Each row was made from one small tree. The marks that hang from a mark follow it in brackets, in the order of their numbers. Every link used is in the known rows. Write each row's tree.
In the rows, zero is written as 128.
Known rows:
k_24[k_857[k_635 k_959]]: [158 130 110 123 131  91  59 125 180 144  98 115 108 157 129 118 198 128
  91 107 116 194  93 133 120 161 153 109 168 118 143 136]
k_857[k_635 k_876[k_65] k_959]: [162 232 115 150  94  70  59 171 161 148  95 136 135 118 150 122 159 125
  50 113  92 188  96 134 125 114 173 103 189 161 160 112]
k_335[k_525 k_635]: [181  73 120 118 125 115 174 173 130 152 119 141 119 138 138 151 110 138
 151 124 119  89 104  80 151 205 134  95  95 124 118 117]
k_24[k_857[k_525[k_983]]]: [ 70  88 108 126 131 125  89  81 171 185 173 118 108 120 124 162 150 185
 139 127 142 144 116 132 139 129  63 116  79 139 123 141]
k_65[k_876]: [145 130  89 148 110 126 122  85 125 138 119 179  95 156 136 161  87 148
 127 142  98 142 114 122 119 179 118  80 100 136 188 128]
k_24[k_857[k_635[k_335] k_876 k_931]]: [126  96 117 132 125  68  55 130 173 148 117 115 203 140 109  79 142 112
  40 163  77 183 142 131 106  85 136 197 160 113 111 140]
k_525[k_983[k_959[k_857]]]: [132 136 122 169 136 145 187 108 128  87 143 117  75 109 132 156 125 127
 154 189 152 135 116 145 122 166  98  87  76 125 139 147]
k_959[k_652[k_635[k_335]] k_857[k_525 k_931]]: [106 132 152  89 117 143 158 143 107 141 138 142 189 116 109 111 138  99
 135  85 139  85 141 107 117  99 114 181 105 123 137  56]
k_525[k_983]: [112 117 125 174 135 139 126  90 121 143 153 141  87 127 175 174 111 161
 146 162 117 141 135 125 140 153  82  72  94 148 142 139]
k_335[k_525[k_983[k_959]] k_635[k_857[k_931]]]: [153 110 161 111 135 129 182 156 121 134 137  98  68 121 136 142  70 117
 148 173 161  85 170 135 145 176 120 136  89  77  50 148]
k_335[k_635]: [179  93 110 138 142 117 177 145 129 126 124 156 114 145 151 163 127 149
 132 138 111 118 114 101 147 178 130  92  94 119 157 120]
k_959[k_652[k_635[k_335]]]: [132  93 109 112 127 137 159 112  70 137 130 155 149 138 142 138 141 129
 158 115 100 123 138  98 121 150 142 111 153 142 170 117]
k_24[k_857[k_525 k_876 k_931 k_959[k_652]]]: [124 174 148 121 147 110  72 136 223 144  94 122 170 142 110  89 146 147
  81  60 133 156 108 129  96 109 151 146 120 139 133 106]
k_857[k_876 k_931 k_959[k_652[k_635[k_335]]]]: [153 185 147 126 125 107 102 154 124 134  87 139 180 139 145  85 113  91
  75  98  90 155 148 117 102 124 183 142 181 143 129 112]
k_857[k_635[k_335[k_525[k_983]]] k_876]: [105 120 120 136  98  97  52 161 133 169 147 105 165 108 135 108 114  99
 122 177  84 123 157 103 170 124 131 169 188 146  66 145]
k_931[k_857[k_525[k_983] k_876]]: [ 78 116 109 133 132 115  78 133 173 153 163 118 130  82 119 154 103 172
 119 108 123 127 114 138 171  81  92 147 101 107 102 137]
k_652[k_635[k_857[k_876 k_931]]]: [130 139 148 108 119  97 162 146 128 139 116 139 110 103 148 139  49 100
  68 124 105 157 155 142  94 106 109 158 134 111 119 141]
k_857[k_525[k_983] k_931]: [ 86 142 146 159 122 148 102 102 137 172 165 132 141 127 159 150  94 161
 120 135 136 120 150 134 148 111  67 114  69 146 104 111]
k_525[k_983[k_635]]: [107 113 117 146 143 147 125  88  88 154 164 110  89 129 159 173 147 146
 149 166 125 117 137 140 146 164  91  84 107 143 124 166]
k_983[k_959[k_857]]: [165 116 109 163 132 139 211 123 128  64 112 135 100 127 116 133 122 121
 138 163 146 147  88 137 102 166 126  84  84 129 163 149]
k_983[k_635[k_335[k_525] k_857[k_931]] k_959]: [134  60 129 105 119 141 159 125  61 116 120  92 127 150  94  82  76  86
 132 176 152 112 146 151 110 125 149 154 161 113  60 202]
k_525[k_983[k_635 k_959[k_652]]]: [126 133 119 140 159 177 175  82  68 114 150  87  91 137 140 158 177 147
 194 164 145  96 142 149 132 195 140  71 114 133 138 178]
k_959[k_652[k_635] k_857[k_525 k_876 k_931]]: [117 183 161  92 121 125 171 173 157 139 124 129 179  85 114 125 123 102
 107  69 129  92 127 114 107 114 114 177  85 123 143  60]
k_983[k_635[k_857[k_525 k_931]] k_959[k_652]]: [115 135 145  91 149 180 182 109  90  97 131  96 121 140 101 119 131 125
 162 104 176  87 148 169 115 107 145 148 128 108 114 158]
k_931[k_857[k_876 k_959]]: [160 135 108 151 146  92  86 155 185 103  85 135 116 123 128 120 108 144
  79  91 107 179  80 136 130 115 164 107 145 106 138 147]
k_959[k_652 k_857]: [149 126 146 140 156 150 190 124 143  76 110 161 111 123 131 149 156 138
 176 106 135  99 103 102 102 151 118  98  84 131 199  78]
k_983[k_635[k_335] k_959[k_857]]: [147  84  87 134 131 143 185 118  73  72 129 108 132 141  90 104 154  91
 137 188 145 132 105 147 115 143 147 128 135 124 133 181]
k_525[k_983[k_635[k_335 k_857]]]: [ 80  80 120 115 142 142 110  81  72 127 167 118  74 126 135 147 123 123
 157 178 132 119 176 149 150  94  97 152 174 121 100 183]
k_876[k_65]: [138 135 105 162 109 111 145 108 111 152 130 171 109 121 151 165 125 179
 111 133 113 154  90 122 105 132 106  54  94 169 194 112]
k_983[k_635[k_335] k_959[k_652]]: [146  87  90 130 147 167 171  95  49  87 125 112 151 160 108 109 167 123
 173 162 130 111 128 135 119 157 180 101 159 141 149 185]
k_24[k_857[k_635[k_335] k_876[k_65] k_959]]: [138 166  92 123 100  41  15 147 179 164 103 125 159 128 105  86 192 129
  33 130  88 213  98 132 109  87 175 154 211 148 146 131]

Which tree is each row?
[ 89 190 167  93 107 130  90 133 129 180 146 113  76 113 160 148  87 108
 103  83 158 144 168 157 144 102  97 149 145 116  73 117]	k_652[k_635[k_857[k_525[k_983] k_931 k_959]]]
[100 117 136  92 135 136 138 137 143 146 172 133  69 109 142 181 110 152
 163 122 153  91 161 126 187 113  86 155 114  99 101 122]	k_335[k_635[k_857[k_525[k_983]]]]
[143 123 146 140 120 113 110 146 128 106 118 139 180 135 126  93 144  82
  88 160 109 133 142 124 125  93 122 181 134 108 128  80]	k_959[k_857[k_635[k_335] k_931]]
[119  59  99 118 115 117  77 142 102 144 151  77 133 116  96 111 142 121
 155 168 125 116 130 135 177 138 150 152 164  77  53 163]	k_931[k_857[k_635[k_335[k_525[k_983[k_959]]]]]]
[159 126 121 122 160 168 224 117  92  60 115 105 107 132 102 135 190 113
 182 138 162  91 100 140  99 184 155  97 100 119 172 145]	k_983[k_635 k_959[k_652 k_857]]
[142 130 144 107 117 109 115 193 154 105 105 125 187 104  95  85 157  77
 150 121 102  85 126  80 133 119 169 196 176 127 123  83]	k_959[k_652 k_857[k_635[k_335[k_525]] k_876]]
[161 174 157 142 135 130  63 139 125 112  88 136 183 173 151  77 171 102
 109 108 103 141 155 118 130 112 192 141 196 127 132  86]	k_857[k_635[k_335] k_931 k_959[k_652]]
[124  61 153 124 114 123 127 130 113 131 115 150 129 144 124  96  44 112
 126 144 128 122 153 114 111  90 114 159 142 126  84 133]	k_635[k_335[k_525] k_857[k_931]]
[ 88 171 128  99 112 147  73 122 100 176 152 127 133 127 145 133 158 124
 162  82 132 121 154 114 164 129 140 127 180 154 113 106]	k_857[k_525[k_983] k_959[k_652[k_635[k_335]]]]
[141 175 130 176 109  86 126 137 144 154 115 160 157 113 152 134  86 160
  45 143  95 161 114 131  86  99 110  97  84 165 166 108]	k_857[k_876[k_65] k_931]
[ 89  74 108 115 112 138 117 107 116 113 143 160 126 133 112 120  84 135
 144 120 137 142 139 130 147  48 108 161 169 141 123 149]	k_635[k_335 k_857[k_525]]
[111 128 135 109 167 177 183  80  74  89 148  91  44 123 132 164 153 136
 204 158 164  95 162 163 127 152 134 108 142 109 128 186]	k_525[k_983[k_635[k_857] k_959[k_652]]]
[126 140 105 102 115  99  40 134 191 167 116 108 133 149 111 113 201 133
  97  77 134 180  88 134 141 129 146 135 168 125 125 127]	k_24[k_857[k_525 k_635 k_959]]
[130  48 101 120 114 131 121 128  69 154 133 118 151 152 114 111 122 114
 151 151 117 106 113 105 137 154 137 116 155 153  98 167]	k_983[k_635[k_335[k_525]]]
[119 142 140 119 139 160 171 132 152  98 128 155 136 115 114 142 157 144
 182  77 154  86  97 105 125 120 111 126  83 138 179  69]	k_959[k_652 k_857[k_525]]
[148  94  92 120 124 144 191 111  54 113 124 130 147 140 120 123 138 117
 162 139 116 135 133 121 112 172 173  98 156 139 156 159]	k_983[k_959[k_652[k_635[k_335]]]]
[167 149 156 157 155 159 220 122 131  59  98 136 130 135 118 118 133 123
 148 138 152 107 117 133  80 158 138 100  60 114 169 100]	k_983[k_959[k_652 k_857[k_931]]]
[103  73 120 152 110 130  98 115 105 166 156 134 126 132 144 132  89 139
 163 170 113 114 141  98 152 145 100 109 128 160  90 143]	k_635[k_335[k_525[k_983]]]
[123  80 143 142 131 125 131 101 111  99 121 163 128 148 138 110  60 125
 105 155 119 152 163 138 107  66 109 153 144 121 122 136]	k_635[k_335 k_857[k_931]]
[109  93 126 126 125 145 121 117  89 184 159  96  91 125 145 161 129 135
 171 156 135  86 127 116 147 190  95  90 105 147  87 159]	k_335[k_525[k_983[k_635]]]
[136 113 151  94 135 127 158 153 148 132 132 146 119 132 132 144  88 136
 113 103 149  98 154 128 151  96 106 170 100  89 105 101]	k_335[k_635[k_857[k_525 k_931]]]
[150 184 151 129 151 124 129 140 173  66  77 154  80 129 143 122 107 125
 130  83 123 155 130 128 108 104 175 122 187 136 158 135]	k_635[k_857[k_876 k_959[k_652]]]
[101 139 165  70 127 150 165 125 109 150 134 141 120 116 135 148 104 129
 145  55 148  97 159 131 114 103 108 158 120 109 134  89]	k_959[k_652[k_635[k_857[k_525 k_931]]]]
[133 252 153 142 113 112  80 157 174 154  99 152 172 121 135 106 130 158
  74  58 126 136 108 127 104  81 160 113 125 176 159  69]	k_857[k_525 k_876[k_65] k_931 k_959[k_652]]
[152 152 149 121 145 139 155 145 142  86 111 141 128 119 131 141 201 113
 167 104 123  99 117 107 124 146 137 132 126 109 183  64]	k_959[k_652 k_857[k_635]]
[132 120 105 124 132 125  77 141 165 128 110 136 121 135 114 126 133 161
 117  51 144 152  70 136 157 103 142 105 132 109 129 122]	k_931[k_857[k_525 k_959]]
[129 154 136 110 119 100  33 137 196 176 109 104 160 156 115  93 178 125
  64  79 135 176 107 144 128 116 140 151 145 114 105 108]	k_24[k_857[k_525 k_635 k_931 k_959]]
[ 86 143 136 139 121 147 132 119 154 135 167 135 104  98 133 163 132 143
 155 130 154 107 117 126 152 117  60 126  71 140 129  98]	k_959[k_857[k_525[k_983]]]
[135 166 129 154 115 125 178 161 170  92 115 115 175 106  97  98  81 104
  79 143 146 142 105 151 105 103 122 155  79 132 116 135]	k_983[k_959[k_857[k_525 k_876 k_931]]]
[136 166 171 163 158 165 192 106 128  81 129 117 104 116 139 138 140 130
 163 164 158  97 147 142  99 160 110 105  51 111 143 100]	k_525[k_983[k_959[k_652 k_857[k_931]]]]
[ 90 153  87 143  95 119  69 139 124 138 166  86 187 108 111 100 126 105
 109 186 110 154 157 149 183  90 145 177 194 146  71 184]	k_857[k_525[k_983[k_959]] k_635[k_335] k_876]
